Each row was made from one path, in order. Every step used is in the known rows, and no mark comes twice. Write each row's path.
Known rows
K/G/Q/B/E: [-1.35  1.11  3.59  2.14  0.17  2.33  2.17 -2.20 -2.50 -1.09  0.98 -1.80
 -2.24  0.24  4.29  2.52 -1.65  0.33  0.90  1.86]
U/X: [-0.89 -2.43  3.28  0.24 -0.37 -0.46 -0.17  1.53 -2.31 -0.69 -2.16 -0.15
 -0.35 -2.11  1.92 -2.03  0.74 -1.23  0.41  1.58]
G/X/B/E/U/M: [-1.06 -1.28  2.19  3.14 -1.32  4.84  1.93 -2.49 -0.13 -0.11  0.48 -0.96
 -2.40 -1.71  2.50 -0.80  0.30  4.80 -1.17  2.68]
U/M: [-0.57 -2.84  3.17  0.71 -1.29  0.84 -0.46 -1.41 -1.27 -0.91 -1.07 -0.80
 -3.11 -1.07  1.63 -0.62  1.06  0.05  1.92  2.07]
G/F: [ 0.13 -2.60  3.73 -0.61 -0.77  0.53 -0.56  2.58 -1.44 -1.14 -1.14 -0.10
 -0.37 -0.59  1.05  1.90  0.81 -4.28  2.02  2.10]
B/E/G/Q: [-0.63  0.37  3.28  1.25  0.29  3.38  1.30 -0.30 -0.82 -0.98  3.70 -0.83
 -0.76  0.73  2.88  3.41 -1.81 -0.45  1.43  1.56]
X/B/E/G/A: [-1.19  1.85  3.53  2.17 -0.66  3.94  1.97  1.09 -0.31 -0.93  4.59 -0.09
  1.88 -0.86  1.87  3.55  0.74  0.03 -0.34  2.36]
X/B/E/U: [-1.43 -1.59  2.69  2.16 -1.38  3.63  0.55  1.77 -0.12 -0.26  1.17 -0.97
 -0.48 -1.71  2.15  0.93  1.72  2.27 -0.05  2.01]
R/G/Q: [-1.23 -1.15  4.60 -0.26 -1.49  2.45 -0.47 -0.27 -1.03 -0.56  1.14 -0.95
 -1.37  0.47  3.53 -0.81 -0.54  0.62  1.95  2.21]
R/G/E: [-1.60  0.81  3.10  0.09 -1.52  0.64 -0.63  0.98 -1.10 -0.30  2.33 -0.78
 -0.69 -0.22  2.49 -0.42  1.22  0.24  1.14  2.52]
G/Q/B: [-1.06 -0.07  4.66  0.72 -0.46  2.20  0.63 -0.39 -1.38 -0.88 -0.51 -1.55
 -1.26  0.03  3.77  0.75 -1.77 -0.95  1.81  2.17]
U/Q/B: [-0.73 -1.09  5.31  1.53 -0.85 -0.62  0.30  1.04 -1.00 -1.51 -1.42 -1.35
 -0.81 -0.41  2.44 -1.12 -0.39 -0.56  2.04  2.39]
B/E/U: [-1.35 -1.55  1.69  1.15 -0.51  1.14  0.29  1.39 -1.09 -0.34  0.46 -1.43
 -1.12 -1.22  1.46  2.07 -0.27  2.46  0.86  1.69]
B/E: [-1.24 -1.74  3.28  1.07 -0.86  0.75  1.11  1.11 -0.54 -0.48  0.94 -0.36
 -1.49 -0.42  2.27  1.40  0.47  0.05  1.56  1.96]
R/G/F: [-0.24 -1.65  4.36 -0.74 -1.50  0.01 -0.39  2.13 -0.93 -0.98 -0.41 -0.28
 -0.89 -0.14  1.20 -0.32  1.07 -1.79  1.97  2.56]
G/E/U/Q/B: [-0.51  1.48  2.75  2.02 -0.46  0.85 -0.76  0.48 -1.25 -1.48  0.50 -2.52
  0.43 -1.10  2.19  0.57 -1.22  1.80  0.67  2.48]
R/G/Q/B/E/U/X: [-1.19  1.33  3.12  2.50 -0.24  2.79  1.97 -1.73  0.03 -0.94  0.22 -2.28
 -1.49 -1.29  3.86 -2.31 -3.12  7.73 -0.95  2.25]
G/Q/B/E/U/X: [-0.81  0.58  2.82  2.51  0.38  3.01  1.87 -1.40 -0.68 -1.01 -0.64 -2.20
 -0.81 -1.61  3.61 -0.30 -3.22  4.93 -0.97  1.91]
Q/B/E/U/X: [-1.14  0.30  2.43  2.58  0.07  0.37  1.81  0.27 -0.87 -0.70 -1.64 -1.98
 -0.89 -2.50  2.00 -1.01 -1.54  4.70 -1.04  1.83]
Q/B/E: [-1.51  0.29  4.14  1.88 -0.64  0.33  2.09  0.38 -0.15 -0.58  0.05 -1.22
 -1.86 -0.62  2.75  0.87 -0.39  1.27  1.12  2.13]
X/B/E/U/Q: [-0.60 -2.31  3.40  2.81 -1.32  3.53  0.14  1.90  0.37 -1.28  1.04 -0.97
  0.22 -1.18  2.38  0.23  1.25  2.86  0.31  2.32]
X/B/E/G: [-1.28  0.14  3.89  2.24 -0.62  3.05  1.74  1.72 -0.21 -0.63  3.40 -0.22
 -0.32 -0.69  2.16  1.71  2.24 -0.75  0.32  1.62]
Q/B/E/G: [-1.29  2.06  3.92  2.24  0.44  0.12  2.63  0.12 -0.70 -0.75  2.01 -1.54
 -1.10 -0.38  1.86  2.16 -0.75  0.72  1.03  1.75]
K/G: [-1.35 -1.65  2.66 -0.07 -0.35 -0.77 -0.59  1.12 -4.47 -0.67 -0.94 -0.87
 -1.29 -0.99  1.62  1.23  1.49 -3.63  1.60  1.56]

Which path is each row?
[-0.57 -2.37  2.53  1.89 -0.77  1.14 -0.15  1.41 -0.49 -1.34  0.50 -1.37
 -0.33 -0.71  1.75  1.43 -0.71  2.90  1.09  2.05] => B/E/U/Q
[-1.35 -1.76  3.98  2.04 -1.57  2.91  1.39  1.60  0.24 -0.39  1.38  0.10
 -0.96 -0.87  2.95  0.39  2.54  0.00  0.57  2.20] => X/B/E
[-1.05 -1.82  1.61  1.63 -0.18  0.63  0.62  0.93 -1.28 -0.59 -0.91 -1.08
 -0.46 -2.49  1.66 -0.48 -0.59  3.32 -0.75  1.49] => B/E/U/X
[-1.36  0.92  2.94  1.43  0.35  0.93  2.68 -0.06 -1.74 -0.03  2.60 -0.36
 -0.56  0.08  1.73  1.89 -1.30 -0.40  0.35  1.75] => B/E/G/X
[-1.27  0.42  4.16  1.26 -0.49  2.43  1.50  1.17 -2.02 -0.01  1.64 -0.09
  0.36 -0.88  2.06 -0.17  1.24 -2.85 -0.24  1.98] => E/G/X/B
[-1.59  2.91  3.75  2.47  0.57  0.15  3.94 -0.98 -1.25 -0.14  1.88 -1.23
 -1.31 -0.09  2.08  1.41 -2.31  0.84  0.00  2.09] => Q/B/E/G/X
[-1.56 -0.74  3.88  2.11 -1.37  3.49  2.52  0.60 -0.37  0.24  1.12  0.35
 -0.54 -0.57  3.29 -0.42  1.21  0.11 -0.47  2.41] => G/X/B/E
[ 0.16 -0.25  3.89  1.85 -0.60  3.58  1.64  2.30  0.18 -1.30  3.05  0.11
  0.24 -0.41  1.31  3.54  1.82 -2.58  0.19  1.93] => X/B/E/G/F
[-1.13  0.46  4.46  1.93 -0.33  3.09  2.12 -1.48 -0.03 -0.87  0.89 -1.42
 -1.77  0.29  4.23  1.72 -2.10  1.58  1.31  2.16] => G/Q/B/E
[ 0.00  1.70  3.97  1.74  0.43  0.57  2.63  0.76 -0.26 -1.39  1.69 -1.18
 -0.78  0.10  1.02  3.68 -1.08 -1.44  1.00  1.88] => Q/B/E/G/F
[-0.94 -2.22  2.74  1.49 -0.83  2.38 -0.67  2.44 -1.72 -0.47 -1.95 -0.80
  0.63 -3.23  1.90 -2.37  1.97  1.17 -1.28  1.68] => E/U/X/B
[-1.19  0.50  1.70  0.36 -0.24  0.33 -0.72  0.43 -4.24 -0.70  1.36 -1.08
 -0.61 -0.84  2.17  2.32  1.46 -3.69  0.76  1.80] => K/G/E
[-0.59  1.25  4.83  2.91  0.15  0.08  2.25  0.09 -0.10 -1.74  1.97 -1.60
 -0.61  0.13  2.10  1.36 -1.13  1.12  1.47  2.00] => U/Q/B/E/G
[-0.86  0.02  1.79  1.58 -0.84  3.63 -0.82  1.71 -1.44 -0.49  0.48 -0.92
  1.21 -3.03  2.25 -1.44  2.03  1.00 -2.10  1.98] => G/E/U/X/B
[ 0.01 -2.00  2.64 -0.48 -0.14 -0.36 -0.66  1.45 -4.08 -1.36 -1.23 -0.55
 -1.06 -0.63  0.67  2.63  1.35 -5.69  1.54  1.76] => K/G/F
[-0.76 -0.03  3.58  2.58 -0.12  2.69  2.17  1.22 -0.34 -0.78  2.10  0.11
  0.26 -1.90  2.25 -0.81  1.75  0.27 -1.27  1.54] => U/X/B/E/G
[-1.97  0.22  3.11  2.21 -1.67  3.21  1.96  0.59 -0.06  0.45  1.80 -0.94
 -1.00 -0.99  2.88 -1.76  0.71  4.98 -1.21  2.69] => R/G/X/B/E/U
[ 0.52 -0.32  3.74  2.22 -0.12  3.28  2.07  1.94 -0.08 -1.49  1.69  0.44
  0.88 -1.67  1.35  0.74  1.54 -1.44 -1.42  1.68] => U/X/B/E/G/F
[-0.68 -0.87  3.75  1.61 -0.49 -0.31 -0.58  1.13 -1.33 -1.44 -1.60 -2.37
 -0.43 -1.20  1.81 -0.29 -1.07  2.03  1.38  2.24] => E/U/Q/B
[-1.99 -0.46  4.84  1.03 -1.87  2.15  1.05  0.99 -0.96  0.39  0.66  0.08
 -0.72 -0.58  3.23 -3.35  1.93  0.21 -0.08  2.76] => R/G/X/B
[-0.91 -1.53  3.34  3.00 -1.25  3.87  1.36  0.76 -0.21 -0.67  0.86 -0.71
  0.44 -0.87  2.74 -0.49  0.03  3.13 -0.77  2.62] => G/X/B/E/U/Q
[-1.77 -0.15  1.62  2.41 -0.17  2.98  1.67  0.15 -3.18  0.09  0.83 -1.10
 -0.67 -1.45  2.49  1.30  0.77  1.01 -1.54  1.99] => K/G/X/B/E/U
[-1.56  0.92  1.60  0.34 -1.27  0.88 -1.39  1.28 -1.48 -0.24  2.09 -1.96
 -0.36 -0.96  1.66  0.14  0.50  2.50  0.66  2.46] => R/G/E/U
[-1.13  2.22  3.46  1.98 -1.20  0.14 -0.55  0.11 -0.48 -1.36  1.34 -2.72
 -0.38 -0.67  2.61 -1.30 -0.91  4.60  0.61  2.99] => R/G/E/U/Q/B
[-0.79  1.84  4.52  1.24  0.46  2.02  1.05 -0.75 -1.74 -1.10  1.65 -1.95
 -0.76  0.21  2.87  1.83 -2.26 -1.45  1.50  1.78] => E/G/Q/B
[-1.46  0.33  2.78  2.07 -0.34  0.61  1.39  0.37 -0.54 -0.51 -0.22 -2.29
 -1.63 -1.38  1.87  1.39 -1.22  3.31  0.61  2.04] => Q/B/E/U
